Each row was made from one small tree. The marks that hang from a mark follow it in brackets, in the order of their numbers. Every link used is in the known rows. Write each row's tree.
In the rows, zero is written as 128.
Known rows
J_369[J_736[J_386 J_617]]: [170 107 129  92 133 166 142  62  69 207 153 143 144 143 142 173  78  98
 121]
J_163[J_386]: [155 147  87 100 173  81 143 110 169 144 112 153 164 118 119 134 133 131
 146]
J_736[J_369 J_386 J_704[J_56]]: [118 148 108 150  79 188  96 149  78 141 127 147 113 128 139  95 148 104
 114]
J_736[J_369 J_386 J_617 J_704]: [140 145  95 132 111 194 114  93  50 208 130 138 116 128 125 144 124 111
 132]
J_736[J_386 J_617 J_704[J_56]]: [158 137 123 125 110 199  91 100  68 192 170 150 149 128 126 149  99 106
 126]
J_369[J_736[J_386]]: [146 111 124  97 121 135 149  97  88 162 140 161 119 145 151 134  97  99
 118]
J_163[J_115[J_386 J_704[J_56 J_369[J_736]]]]: [ 96  95 171 128  91 100 137 147 175  62 114  93  98 120 124 120 145 174
 135]
J_163[J_115[J_704[J_369]] J_386]: [118 121 112 128 168  53 140 121 194 106  78 114 111 142 111 125 168 149
 157]
J_704[J_56 J_369[J_736[J_386 J_617]]]: [173 120 165 136  98 210  93 124  73 164 158  94 164 143 152 139 102  75
  86]
J_736[J_369]: [130 169 109 136 149 119 147 136 132 136 106 138 127 129 126 127 143 106
 116]
J_704[J_56 J_369[J_736]]: [163 143 158 155 108 155 104 181 149 106 150  95 151 138 162 112 116  92
  86]
J_115[J_704[J_369[J_736]]]: [116 111 139 151 136 125 128 134 154 122 137 122  98 140 137 129 115 107
 113]
J_163[J_115[J_386 J_704[J_369]]]: [ 79 121 144 121 141  59 166 129 161  79  87 125  86 116  95 122 154 172
 158]
J_704[J_56]: [149 163 133 127 150 125 122 143 149 118 147 150 160 130 125 134 118 100
 111]
J_369[J_736[J_617]]: [186 132 130 101 153 146 144  83 129 194 159 123 160 141 140 184  75 117
 119]
J_115[J_163]: [140 158  98 112 186  76 181 144 115 123 134 149 172 126 143 128 109 141
 132]
J_163[J_115[J_704[J_56 J_369]] J_386]: [119 125 132 136 148  82 112 142 203  81  91 101 128 139 115 118 173 144
 142]

Which tree is each row?
[171 110 130 118  82 211  95  97  76 201 184 133 144 138 153 152  82 117
 117] => J_369[J_736[J_386 J_617 J_704[J_56]]]
[107 126 108 151 159 101 115 181 157  71 122 107 179 107 132  99 154 141
 125] => J_115[J_163[J_386] J_704[J_56 J_369]]
[171 117 144 125 119 181 120 104  61 189 142 105 147 143 149 145  96  82
 104] => J_704[J_369[J_736[J_386 J_617]]]
[153 145 122 148 118 187 100 119  53 196 144 124 129 131 133 127 109  96
 121] => J_736[J_386 J_617 J_704[J_369]]
[119 110  96  92 181  40 160  79 198 126  94 148 110 141 102 153 152 167
 175] => J_163[J_115[J_704] J_386]
[ 83 123 165 133 120  84 137 150 168  55 103 112 103 113  97 113 163 165
 144] => J_163[J_115[J_386 J_704[J_56 J_369]]]
[ 84 111 149  94 134  73 156 107 174  73 112 151 104 113  90 142 145 183
 161] => J_163[J_115[J_386 J_704[J_56]]]
[166 134 122 136  90 152 107 152 154 138 175 130 132 136 162 124  97 132
 117] => J_369[J_736[J_704[J_56]]]
[110  86 165 136  93 135 116 125 125  98 120 108  85 165 147 119 135 114
 113] => J_163[J_115[J_704[J_56 J_369[J_736[J_386]]]]]
[142 145 114 143  90 221  83 114  61 186 144 127 135 127 130 136 130 102
 115] => J_736[J_369 J_386 J_617 J_704[J_56]]
[131 149 114 156 105 150 112 153  74 153 132 143 109 133 141  86 130  96
 125] => J_736[J_386 J_704[J_369]]
[ 82 108 129  85 154  43 187  85 162  98 100 163  85 116  85 150 140 191
 179] => J_163[J_115[J_386 J_704]]
[135  94 138 132 117  96 113 139 211  87 107  83 121 147 141 124 156 152
 134] => J_163[J_115[J_704[J_56 J_369[J_736]]] J_386]
[ 72 125 137 138 143 100 141 137 140  90 112 145 104  95  91 112 143 142
 140] => J_115[J_386 J_704[J_369]]
[ 66 124 120 135 157  78 172 165 115  70 113 131 135  88 114 103 138 173
 145] => J_115[J_163 J_386 J_704[J_369]]
[ 68 126 139 145 134 107 137 185 125  45 130 120 151  83 117  95 143 162
 126] => J_115[J_163 J_386 J_704[J_56 J_369]]
[134 168 106 162  99 161  96 170 140 127 138 129 126 125 139 108 149 124
 112] => J_736[J_369 J_704[J_56]]
